Known rows, with every step that occurs
fosom-zazi-tenug-vegod-gamir-neditos-zesaf: [ 11 -12 -10   2  18 -10  -9  -7   7 -10 -14  12 -32  18  20  19  36 -20
 -17 -12  -6 -23  14 -12 -25 -22  10  18   4]
tenug-febog-valo-vegod-gamir: [ 44  41 -45 -12  27  22  10  -8  16   5 -12  36  -2 -22  45  -3  11 -21
 -82   1  22  -3 -10  -5 -13   1  16  14 -18]
zazi-tenug-vegod-gamir-neditos: [ 30   3 -10   3  19 -19 -11 -19  -9   1  -4  18 -29  20  22   7  26 -23
 -44 -10  14 -14  -6  -2 -13 -10  18  15 -16]
fosom-zazi-tenug-vegod: [ 17   4  -8   8  28 -10  -5 -11  -1 -13 -25  18 -30  20  34  16  43 -27
  -8 -11   3 -25  18 -12 -24 -23  14  18   9]
lagi-neditos: [ -2 -41 -15   0   9  -6 -28   5  -1  -8  -2   3 -18  15  -2  -1  -8 -21
  -1  -2 -17  -5   6 -10 -11 -25  10 -13  12]
vegod-tenug-febog: [  9   5 -29 -15  39   6  10 -12  -1   5 -13  22  -5  -1  51 -20   9 -11
 -47  -3  45  14  11   9   2  15  11   9   2]
zesaf-neditos-lagi-zazi-fosom: [ -1 -55 -11  24  22   1  -1  18 -11 -19 -13 -33 -11  -3   0  17  -9   9
  12   8 -38   2  25   9 -24 -25   1 -10  23]
febog-tenug-vegod-gamir-neditos-lagi: [ 29   0 -25 -21   2  -7   6 -12   0   2 -13  22  -1   7  21  12  -2 -13
 -59  -3   6  -9   4  10  -1  -5  15  20 -15]
zazi-lagi: [  4 -32  14   2  16 -18 -15 -14   9   1  -4   2 -12  21   8  -8   4  -7
 -30  20 -14  -5   7  -3 -22   5   9 -24 -14]
zesaf-neditos-lagi-zazi-valo: [  6 -59 -10  32  31   1   1  22 -15 -27 -11 -37 -11  -6  -2  10  -5   6
  10   4 -27  -4   9   9 -27 -28   1  -4  16]
gamir-vegod-tenug-febog: [  2 -25 -34  -1  46   8   3 -12 -12  10 -17  13 -15  11  43 -14   1  -9
 -46 -11  44   6   3  18   2  20   9  30   0]
vegod-gamir: [ 22   0 -13 -17   6   4 -27 -21  25   6   5  11 -10   0  32 -13   3 -13
 -56  10  -5   3 -11  -8  -7 -20  -5  -2  -4]
vegod-tenug-febog-valo-zazi: [ 19  20 -37 -24  42  13  21 -11   2   6 -15  28   4  -8  48 -18   6  -9
 -51   1  49  14   4  12   3  19  15  29  -1]
fosom-zazi-tenug-febog-valo-vegod: [ 20  21 -28   4  36   4  -2  -2   5  -9 -25  27 -32  11  51  15  44 -29
 -23 -12  14 -22   3 -14 -26 -15  19  20   2]
vegod-tenug-febog-valo-zazi-lagi: [ 16  14 -27 -22  42   8  18 -12   5   5 -13  28   3  -3  46 -18   5  -7
 -54   8  46  13   3  11  -2  26  16  23  -8]
febog-valo-zazi-tenug-vegod-gamir: [ 45  30 -24 -18  22   6  11 -15   5   4  -8  26   2  -4  19   2  11 -12
 -43   6  14  -6 -16   4  -6  -1  20  44 -12]
fosom-zazi-valo-vegod-gamir: [ 28  13 -17   8  31   7  -9  -5  17 -16 -22  16 -26   4  50   4  32 -29
 -23  -4  -5 -23  -2 -17 -40 -31   6  12  -6]
lagi-neditos-zesaf: [-12 -66 -12   1  -3  -7 -22  13  -2  -2   9  -5 -18   5 -24   2 -12  -6
   4  -3 -21   1  10  -7 -13 -21  16 -18  11]
neditos-lagi-zazi-tenug: [  2 -41 -11  19  36  -5  -2 -11  -2  -6  -8 -18 -30   4  22   7   1  21
   4   1 -29  -1  23   3 -13 -15  14   6  24]
vegod-tenug-febog-valo-zazi-lagi-neditos: [ 10   6 -28 -22  40   8  10  -7   4   0 -11  29   0   0  40 -17   0  -9
 -48   8  42  11   3   8  -5  22  17  19  -4]
lagi-neditos-gamir-vegod: [ -1 -58 -17  18  17  -1 -45  10   1  -8   3  -9 -23  16  -9   4 -14 -17
  -9  -5 -12 -13  17 -11  -8 -20 -13   1  18]
fosom-zazi-valo-vegod: [ 25   8 -16  13  34   4  -2  -1   8 -17 -27  12 -25   7  43   7  34 -28
 -10  -7  -5 -24   5 -14 -39 -29   9  12  -3]
fosom-zazi: [  5  -9 -12  -2  22   2  -7  -5  11  -9 -22   7 -17  13  29   6  25 -20
  -2  -3 -16 -17  22 -13 -18 -27   0   6  19]
valo-zazi-tenug-vegod-gamir-neditos-zesaf: [ 42 -19  -8  -2  15  -7   3 -14  -4  13 -10  21 -15  10  10   4  10  -1
 -30   0  -9 -10  -9  17   0 -10  10  32  -3]
neditos-gamir-vegod-tenug-febog-valo: [ 15 -18 -29  12  38  12 -16  -3   4   3  -2  -5 -12   1  21  -4  -2  -8
 -47  -5  29  -5  21   1   1  12 -19  31   8]
fosom-zazi-valo: [ 11   1 -15  12  32  -1  -5   3   6 -20 -20   3 -25  12  35   5  33 -27
   0  -7  -3 -20  13 -21 -32 -28   3   5   5]
neditos-lagi-zazi-valo-vegod-tenug-febog: [ 17 -23 -22  20  50   8  14  -8   3 -11 -15  -7 -23 -12  41  -1  -4  17
 -19   2 -13   1  19   6 -23  -8  14  12  12]
lagi-zazi-tenug: [  1 -22 -21  21  47   3  -9  -8   0 -10 -10  -7 -32  20  33   4  20   0
  17 -14   4 -10  -5  -5 -13 -13  14  15  10]
gamir-vegod: [  5 -38 -22   7  29   2  -9 -11 -11  10 -13  -1 -18  16  18  -5   0 -11
 -26  -9   9  -4   0  12  -2   0   6  22   1]

Rows
[ -3 -62 -21   3  22  -8   5  -1   1  -1  -5 -27 -22  13 -10  12 -17  11
  -2  -5 -51  -7  24   3 -10 -15  -3   7  17] => gamir-neditos-lagi-zazi
[ 10 -37 -17  15  33   5 -25  -7   1   5  -2 -12 -15   9  17  -6  -4  -5
 -32  -5  18  -5  24   4   2   5 -23  25  13] => neditos-gamir-vegod-tenug
[ -9 -33   5   3  20  -9 -26  -1  17 -19 -16   8 -24  27  16   7  16 -21
  -2   9 -27 -21  21 -20 -34 -19   4 -12  11] => fosom-zazi-lagi-neditos
[ 22 -51   5   9  22  -3 -23  -5   8   5 -11  10 -11  20   4  -4 -12   1
 -19  18 -26 -12   2  10  -7  -4  -8  12   6] => valo-zazi-lagi-neditos-gamir-vegod
[ 41   3  -9 -10   8  -6   2 -26   9  -2  -8  17  -1   0   7   2   2 -20
 -67   0 -12 -15  10  -1 -13 -17   0  16 -13] => tenug-vegod-gamir-neditos
[ -7 -50  11   4  12 -20 -31  -3  10  -7   0   3 -19  27  -4  -4  -6 -12
 -18  18 -22  -7   7 -10 -27  -3  11 -31  -8] => zazi-lagi-neditos
[ 34  19 -26 -14  24   4  12  -6  -2   6  -9  17  -1   1  15   2  11 -10
 -22   4  13  -3 -14   5  -3   1  22  38  -7] => febog-valo-zazi-tenug
[ 15 -50  -7  25  26  -1  -4  10 -11 -26 -10 -24 -12  -5   2  13  -1   5
  -9   5 -24  -6   8  12 -24 -27   3   5  13] => zesaf-neditos-lagi-zazi-tenug-vegod-gamir
[ 29   8 -28 -23   3  -5   4 -11   0   3 -13  26   1  11  22  10   4 -22
 -58  -7  17 -12  -4   8   0  -5  15  21 -20] => febog-tenug-vegod-gamir-neditos
[ 45  15  -4  -7  10  -1  -1 -32  10  -3 -10  23   3  -7  21  -4   7 -19
 -69   4  -2 -10   9  -1 -12 -17   6  13 -11] => tenug-vegod-gamir
[ 14 -28 -16 -19   3  -5 -21 -16  23   6   9  -5 -18   4  12  -3 -14  -2
 -54   9 -35   1   2  -4  -9 -19 -11   1   1] => vegod-gamir-neditos-lagi
[ 28  10 -25 -14   9  -5  13  -9 -12   2 -22  26   5   9  24  10   9 -21
 -41  -8  23 -11   4  11   1  -3  23  18 -14] => febog-tenug-vegod
[ 25 -43   8   5  17  -4 -21  -4  12   3  -9  10  -8  17   2  -5 -10   0
 -16  22 -31 -12   5   6  -7  -8  -8   3   7] => valo-zazi-lagi-neditos-gamir
[ -7 -66 -20  -8  -2 -12   5   8  -4  13   7 -20 -16  11 -33   8 -10   1
 -10  -9 -32  -3  12   4  -6  -8   4  -3  -1] => gamir-neditos-zesaf
[-14 -68  13   4   4 -19 -27   3   8  -3   8  -3 -19  21 -20  -2  -9  -2
 -14  17 -26  -3   9  -7 -27  -1  17 -34  -8] => zazi-lagi-neditos-zesaf
[  8 -58 -14  25  27   5 -19  21 -16 -15  -6 -29  -4   3  -5   5  -4 -10
 -13  -1   8  -7   9  14 -11 -11 -20  11  10] => zesaf-neditos-gamir-vegod-tenug
[ 40  32 -48 -14  25  18  13  -5  15   6 -10  31  -5 -17  36   1   7 -22
 -80  -2  15  -6  -9  -5 -13   1  13  17 -20] => tenug-febog-valo-vegod-gamir-neditos
[ 13 -52 -13  27  38   6   7  16 -15 -26 -16 -27  -9 -10  10   6  -5   6
   1   4 -14  -1   4  19 -30 -20   6   7   9] => zesaf-neditos-lagi-zazi-valo-vegod-tenug
[-10 -35  -6   8  35  -2 -28   2  19 -17 -16  10 -28  24  28   6  14 -18
 -19   5  -6 -20  27 -17 -30  -5  -6   2  13] => fosom-zazi-lagi-neditos-gamir-vegod-tenug-febog
[ 10 -50 -20  27  31   9 -16  24 -14 -15  -9 -23  -6   0   2   5  -1 -12
 -25  -2  13  -6  11  12 -10  -9 -21  10  10] => zesaf-neditos-gamir-vegod-tenug-febog
[ 28  14 -34  -8  29  12   7   3  10   1 -12  30  -2  -8  24  -1   3 -15
 -54   8  11  -4  -1  -6  -8   4  13   8  -7] => tenug-febog-valo-zazi-lagi-neditos
[ 45  -4 -21 -13   9   8 -12 -21  19  12 -10  22 -13  -2  31  -4  -1 -17
 -64   2 -18 -11 -20  10 -21 -17   4  14 -20] => valo-vegod-gamir-neditos
[ 41  12 -27 -10  34  14  12 -20   2  11 -25  36  -5 -10  57 -13   9 -15
 -60  -3  27   1  -6  21 -14   5  20  19 -15] => valo-vegod-tenug-febog
[ 40  24 -46 -12  25  16  14  -5  14   6 -10  26  -7 -22  34   3   2 -13
 -81   2   5  -4  -2  -2 -14   1  13  15 -15] => tenug-febog-valo-vegod-gamir-neditos-lagi
[ 18 -19 -24  16  42   6   9 -10   1  -6 -12  -3 -27  -8  33   9   2  17
 -19  -1 -19  -3  15   5 -19  -7  21  17  13] => neditos-lagi-zazi-tenug-febog-valo-vegod
[ 15 -17 -20 -21   2  -2 -25 -15  23   7   9   1 -16  10  14  -5  -6 -15
 -53   4 -19  -3  -9  -7  -7 -18 -12   2  -7] => vegod-gamir-neditos
